Each row comes from the steps of one path. Every step used is in the known rows, and no mark comes twice. Write the path behind each row, first mark first.
Known rows
dumit > gize > rarup > fedi > muve > zugaz: [ -2  -3 -11  11  -5 -12   4 -10  13   8  -7  -1  17   8  -4 -10 -19  -6
   9  12  -4  11  18   6  12  24   1 -27  -1  -8  -4 -21   9   9  10  15
  12  -1  -6]
pizef > dumit > fedi > muve > zugaz: [ 19  10  -3  22  16  11  -6 -24 -18  18  -1 -12  19 -12   7 -26 -47 -16
   4   2  -2  11  15  -1  -2   8  20 -31  -4 -11   3  -6  -2 -11   6   8
  -8 -37   2]
fedi > muve: [  6   5 -11  20   1  -9   1  12  -7  -4   0   8   7   6   0 -16 -17  -7
   4   3   2   8  -2   7   6  10  -2 -15  -3  -3  -2   7 -12   0  -7  11
   1 -21 -12]
dumit > gize: [  3   0   0 -15   1 -17  -4 -26   8  -2  -1  -3   6   5  -3   1  15  -4
   3   6  -6   9  16  -2   3   7  13 -21  -4   0   3 -13   2  -2  -1  -3
   8  14  -3]
zugaz > dumit > gize > rarup: [  4  -6  -1 -24  -3 -14 -14 -18   1   1   5  -8  16  -8  -7  -6   5 -13
  -8   5  -1   9  17   1 -19  15  -2  -5  -9  -3  -8 -24  -1   0  24  -7
   0  22  19]
fedi > muve > zugaz > dumit > gize > rarup: [  9   2 -17  19   2 -20  -5   0 -19  -5  -6  -1  13  -2  -9 -28 -27   1
  -7  14  -4  12  17   5  -8  22  -5 -15  -4 -11 -12 -13  -7   7   6  17
  -6 -10   8]
fedi > rarup > pizef > dumit > zugaz: [ 18   5  -4  23  -8  -4  -8 -28   4  24   9 -25   9   7   5 -16 -27  -3
  -3   5   2   1   2   0   1  -2   7  -9 -12  -2   6 -29   1 -11  -6  52
 -14 -20 -16]
rarup > pizef > dumit > gize > muve > zugaz: [ -6   0  -1   8  10   9  -8 -29  19  13   2 -34  13  -5  -1 -13 -10   1
  -4   6  -7   5  25  -8   9  19  19 -30  -7  -5   1 -26   7 -12  16  33
 -11   3   9]
pizef > muve: [  5   4  -4  -6   3  -2  12  22 -13   3   4  -2  10   3   7  -1 -10  -1
   2  -2   1  11   2  -1   5  26  -5 -11  -4  -1   3   7  -2  10   9  31
  10 -10 -12]
gize > muve > zugaz > dumit: [ -5  -1  -7   1  13  15  -6   5 -18  -2  -7 -16  16 -20  -6 -15 -13  -3
 -12   9 -10   0  16   0 -23   5   5   9  -2 -14 -15   5  -2  11  20  -5
 -20   4  21]
muve > zugaz > dumit > fedi > lafeb: [ 16   3  -9  16   4  -2 -14 -20 -24   5  -9  -8   9  -2  -6 -19 -29   9
  -8   9  -6   4  24  -1 -26  15  14 -13  -1 -11  -9 -16  -4  -6   2  -6
 -14   1  23]
rarup > gize > dumit: [ -2  -7  -3   4  21  -6  -4  -8  34   1   0  -6   9  -7  -4  11   2   0
   4   4   6   0  -7  -2   4  -8  -4 -18  -5  -2  -3 -17  -7   4  21 -12
  -4   1   6]
fedi > rarup: [ 17   5  -5  21  -9 -14  -1  -3 -11   9   5  -6   3   5   5  -2 -19   2
   0   8   4   5  -7   3  -4  -6 -12  11  -5  -3   1  -4   1   6 -14  17
  -6 -17 -21]
rarup > pizef > muve > zugaz: [ -7   2  -8  20  -3  -4   6  13  11   0   0 -17   4  13  -2  -7 -16  26
  -4   1  -1   2  10  -5  15  38  -1 -17  -3  -3   2 -14   6  -4  11  55
  -1   2  -2]
rarup > zugaz > dumit: [  1   1   1  18  -4  -7 -11  -5   8   5  -1 -18   8 -10  -4  -9  -7  29
 -13   5  -6  -2   6   5 -10  -6   3  -8  -2  -2  -1  -1 -12 -11  -1  26
 -20   3  14]
pizef > rarup > fedi > lafeb: [ 14   2  -7  10  -5  -1 -10  -3  -3  28  13   2   9  19  14   1 -36  -3
   9  11   5  19  13   9   7  11  -5 -20  -3   5  -3  -1   5   2  -8  28
  -6 -20 -26]
fedi > muve > zugaz > dumit: [  7   5 -16  28   1 -16  -7  10 -24  -7  -5   1   8   1  -6 -24 -31  13
 -12  13  -4   7   9   5  -8  13  -5  -9  -4  -9  -9  -3 -14  -1  -5  22
 -13 -17   4]
rarup > pizef: [-11  -2  -1  13  -9   0  -5  -4  31   0   3 -13  -1  12  -4  -1   2  12
   0  -4   2  -5   3  -2  10  16   4 -10  -2   2   2 -17   4 -15   8  21
  -3  13   1]
fedi > muve > zugaz: [  6   7 -16  34   4 -11   4  11 -20  -6  -9   6   3   3  -4 -23 -30  11
  -2  11  -4   5   6   4   5  11  -3 -13   1  -9  -6   3  -8   4 -11  23
  -6 -24  -5]
muve > zugaz > dumit: [  3   1  -6  10  -1 -10 -10  -3 -21  -4  -6  -9   1  -7  -8  -9 -18  26
 -19  11  -8  -1  14  -3 -17   7  -4   7  -2  -9  -9 -12  -3  -2   3  16
 -17   2  21]
gize > muve > zugaz > dumit > fedi > rarup: [  8   4  -9  11   9  12  -8  -6 -20   4  -6 -19  25 -17  -3 -19 -29  -9
  -5   8  -8   3  14   2 -30   5   9   8  -3 -20 -14   2   2   7  19 -14
 -21  -6  12]
muve > zugaz: [  1   2  -7  18   5  -3   5  -2 -15  -3 -11  -3  -6  -4  -5  -8 -17  22
  -6  10  -8  -2  10  -4   0   3  -2   3   5  -8  -5  -4   4   6  -5  16
  -9  -5   9]
muve > zugaz > dumit > gize > rarup > fedi: [ -2  -4  -8   6  -6 -11  -8 -13  -3   5  -6 -12  12  -1  -8  -7 -21  18
 -12  15  -8   4  23   1  -9  18  -3  -8  -3 -10  -9 -27   4   0  13  19
  -5  10  17]
muve > zugaz > dumit > fedi: [  7   4  -6   9   0  -4 -13 -15 -15  -1  -9  -9  10  -7  -8 -14 -25  16
 -11   5  -8  -1  18  -3 -23  11   9  -1  -2 -13  -7 -13   1  -9  10  -6
 -15   2  22]
kevemi > lafeb: [  2   1   0   4   7   0 -26  -8  -5  -6   1  -4 -11 -12  11  -2   5 -21
  14  -4   3  -5  -7  -1   0  -4  -3  -1  -9   0  -3  -9  -8  -3 -17   3
   4   4   3]
dumit > fedi > rarup > gize: [ 20   6  -6  12   6  -7  -3 -23  13  11  -2  -6  17   8   4  -6 -17  -2
  15  -8   3   7   1   2 -12  -2  11 -19  -4  -9   3 -11   5  -8   1 -16
   2 -12 -23]

Write each row's path
[ 13  10 -12  26   4  -1   0 -12  -8  -1 -12   4  16   3  -3 -26 -36  -6
  10   0  -4   5  11   3  -5  14  18 -24   1 -14  -1   0   1  -8   3 -13
   0 -22  -1] | dumit > fedi > muve > zugaz
[  0  -3  -8   6  -4   7   4   5  11   8   0 -18  18  -4  -5 -17 -27  -5
   2  -6   4   4  14   0  -6  43  -5  -7  -3 -10  -8 -22  14   5  44  19
   2   6  17] | gize > rarup > pizef > muve > zugaz > dumit > fedi
[  8   6  -5  26  -3  -6 -14 -11   9   5  -3 -14  21  -6  -4 -21 -24  16
  -3   1  -6   2   9  10 -13   1  16 -24  -3  -8  -1   2 -13 -19   3  10
 -17  -9   9] | rarup > zugaz > dumit > fedi > muve
[  3  -5  -1 -19   2  -9   5 -21   8   2  -2  -2   9  -5  -5  -5   9 -21
   7   3  -2   9  14   0   1  12   1 -12  -2  -3  -4 -18  10  12  17  -9
  12  14   5] | dumit > gize > rarup
[ -6   0  -7   9  16  20   6   7 -13  -2 -10 -11  10 -17  -4 -13 -11  -5
  -2   7 -10  -1  12  -1 -10   2   6   5   3 -14 -12  10   4  16  15  -8
 -14  -2  13] | gize > muve > zugaz
[ 10   7 -13  10  -8 -21 -16  -3  -4  16  10  -1  18  15   6  -8 -45  11
  -2  17  -2  22  19  10   4  17  -9 -21  -9  -4  -4  -9   3  -6   1  41
 -12 -22 -25] | pizef > rarup > fedi > muve > zugaz > dumit > gize
[ -3  -3 -10  -4  29   9  -6  -7  12   0 -12 -14  22 -11  -6 -12   0  10
   3  -5  -8   5  18   0 -23   2  16 -22  -3 -14 -12  -5  -2   0  22 -18
 -10   7   5] | rarup > gize > muve > zugaz > dumit > fedi
[ -5  -6 -13  26 -11   5   2  18   4  12  -2  -2  18   3  -2 -13 -40  -2
   1   7   3   5   5  11   1  22 -16  -6  -1  -9 -11 -13   2   9  20  22
   0 -12   3] | gize > rarup > fedi > muve > zugaz > dumit
[  9   6 -16  19   1 -25  -9  -3 -19  -9  -6   0  11   4  -7 -24 -23  12
 -10  16  -7  12  17   4  -6  18   2 -19  -6 -10  -7 -10 -12  -2  -6  22
 -10 -11   2] | fedi > muve > zugaz > dumit > gize
[  6   4  -9   2   3 -10   4  19 -29  -2   0  -9  11  -2   1  -8 -24  19
 -13   7  -5  10  14  -2  -8  31  -9  -5  -6  -8  -4  -3  -4   9  12  42
  -3  -8   4] | pizef > muve > zugaz > dumit
[ 12   5  -7  29   1  -5  -6 -25   1  19   5 -35  14  -2   3 -13 -28   2
  -4  13  -2   9  15  -4   2  10   4 -13  -9  -9   0 -23   7  -1   1  43
 -18 -14 -13] | fedi > rarup > pizef > dumit > gize > muve > zugaz
[ 22   9  -3  13  -7  -2  -4 -22  -1  12  -1  -6  17   4   4  -9 -28 -13
  12  -3   2   4   0   2 -13   2  11  -5  -3 -10   4  -5   7  -7   1 -19
  -1 -15 -14] | dumit > fedi > rarup
[  4  -1   0 -24  -5 -21 -21 -23   0  -2   5  -9  14   0  -6  -2  10   0
 -13   6  -5   9  18   0 -18  10   6 -11 -11  -1  -2 -20  -8 -11   9   0
  -3  21  12] | zugaz > dumit > gize
[  2   3 -10  17   4  12 -10  -9  -4   6  -5 -27  24 -11  -5 -19 -26  -2
  -6   6  -7   0  17   1 -26  12  11   3  -4 -19 -12  -7   4   0  24  -3
 -22   1  13] | gize > muve > zugaz > dumit > fedi > rarup > pizef
[ 10  -3  -1  -2   6   6  -5 -27  10   5  -1  -3  15 -14  -6  -5 -16 -33
  -1  10  -1 -10 -10   0  -4 -17  13  -1  -9  -4  -1 -20  -6   3  26 -13
  -7  -4  26] | gize > dumit > zugaz
[  4   1  -7  -1   0 -20 -12 -19 -14  -5  -7 -11   5  -4 -10  -9  -8  23
 -17  14 -11   4  24  -4 -14  11   3  -6  -5  -8  -7 -20  -2  -3   2  15
 -12  12  18] | muve > zugaz > dumit > gize
[  5   4   1  17  -3  -2 -13 -17  13   7  -3 -17  18 -11  -4 -13 -15  20
  -6  -1  -6  -2  10   6 -16  -4  16 -17  -1  -6   0  -2  -8 -19   6   4
 -18   2  15] | rarup > zugaz > dumit > fedi
[  7  -2  -1   5   7   3  -1 -21   3  26   7 -14  23  -4   9 -12 -28 -26
   6   8   1  18  15   3  12  16   6 -36  -8  -3   2 -20   2   0  13  26
   6 -21  -6] | pizef > dumit > gize > rarup > fedi > muve
[  8   2   1 -12  -5  -1 -20 -19  -1   3   2  -8  20  -3  -3  -9 -12  -8
  -5  -5   0   2  11   2 -28   9  13  -5  -6  -6  -3 -11  -4 -18  20 -25
  -6   9  15] | zugaz > dumit > fedi
[  2  -7   0   0   3  21   3 -19  17  20   4 -18  10 -10  -1 -21 -16 -25
   3  -6   3  -2   9  -1   2  10   6  -9  -5  -2  -4 -29  12   0  31  27
  -3  -1  16] | gize > rarup > pizef > dumit > zugaz
[  4  -2  -4  17   2  17   1 -10  19  17   4 -17  17  -7   2 -24 -32 -28
  12  -6   9   7   8   2   5  26   3 -20  -3  -6  -4 -21  11  -3  34  10
  -1 -13   9] | gize > rarup > pizef > dumit > fedi > muve
[ 15   5  -3  23  -7 -15 -10 -28   9  20  12 -29  10   8   6  -6 -21   1
  -2   9   3  10   7  -3   8   9   1 -16 -11  -1   7 -29   4 -10  -6  46
 -10 -13 -19] | fedi > rarup > pizef > dumit > gize
[  8  -2  -6  21  -1   4  -1  -2   8  10  -3  -9  21 -16  -4 -26 -29  -9
   4  -2   1   4   6  11 -13  10  -1 -11   0 -10 -10  -3  -2   3  25  -1
  -9  -8  18] | gize > rarup > zugaz > dumit > fedi > muve
[ -4   0   4  14   1   9 -10 -15  23  16   9 -26   4   0   3  -6 -12   3
  -4  -1   3   1   8  -6  12  13   8 -20  -6   3   5 -23   3 -19  10  38
  -9  -3   4] | rarup > pizef > dumit
[ -1   2  -7   0  13  19  -8  -5 -15  -1  -9 -16  22 -20  -6 -18 -19 -10
  -5   4 -10   1  19   0 -29   8  15   1  -1 -18 -14   4   1   4  27 -24
 -18   4  22] | gize > muve > zugaz > dumit > fedi
[ 14   4 -11  17   5 -14 -12 -18  -9   3  -9 -13  12  -1  -6 -13 -27  26
  -9   5  -5   3  16  -2 -24   4   3  -7  -4 -15  -7 -20  -1  -7   3   5
 -16  -5   5] | muve > zugaz > dumit > fedi > rarup > gize
[-10  -9  -3   9 -10  15   8  11  20  17   0  -2  12   3   3   2 -22 -11
  10  -2   5   1  -2   8   9  14 -13  -1   3  -3  -5 -10  12  10  23   7
  10  -1  -1] | gize > rarup > fedi
[ 26   9   3  13   6  10  -8 -33 -13  28   8 -20  19 -11  13 -12 -41 -22
   5   0   3  11   7  -2  -8  -2  13 -16  -8  -6   7 -10   3 -10   5   5
  -8 -33  -8] | pizef > dumit > fedi > rarup
[  2   1   0   7  -3 -18 -15 -21  14   3  -1 -19  13  -7  -7  -8   3  26
 -12   8 -10   3  16   4  -8  -2  11 -22  -4  -2   1  -9 -10 -13  -2  23
 -15  12  12] | rarup > zugaz > dumit > gize
[ -9  -8  -2   8  -6  10   5   2  28   6   2 -11   3  -2  -5  -8  -5 -10
   7  -5   7  -3   2   1   6  22 -11   3   2  -2  -7 -20  14   6  29   9
   2  11  12] | gize > rarup > pizef
[ -8  -5 -10  -3  29   4  -4   4   9  -1  -9 -13  14  -9  -6  -8   7  17
  -3  -1  -7   4  15   0 -18   0   5 -14  -3 -11 -13  -5  -5   6  16  -1
 -13   8   3] | rarup > gize > muve > zugaz > dumit
[ 18  10  -9  29  -9  -6   0 -14   4  11  -2 -18  18  10   3 -14 -40   5
   9  -1   1   5   9  -2  -3  26  10 -15  -4 -12   4 -14  12  -8   8  17
  -2 -15 -16] | dumit > fedi > rarup > pizef > muve > zugaz
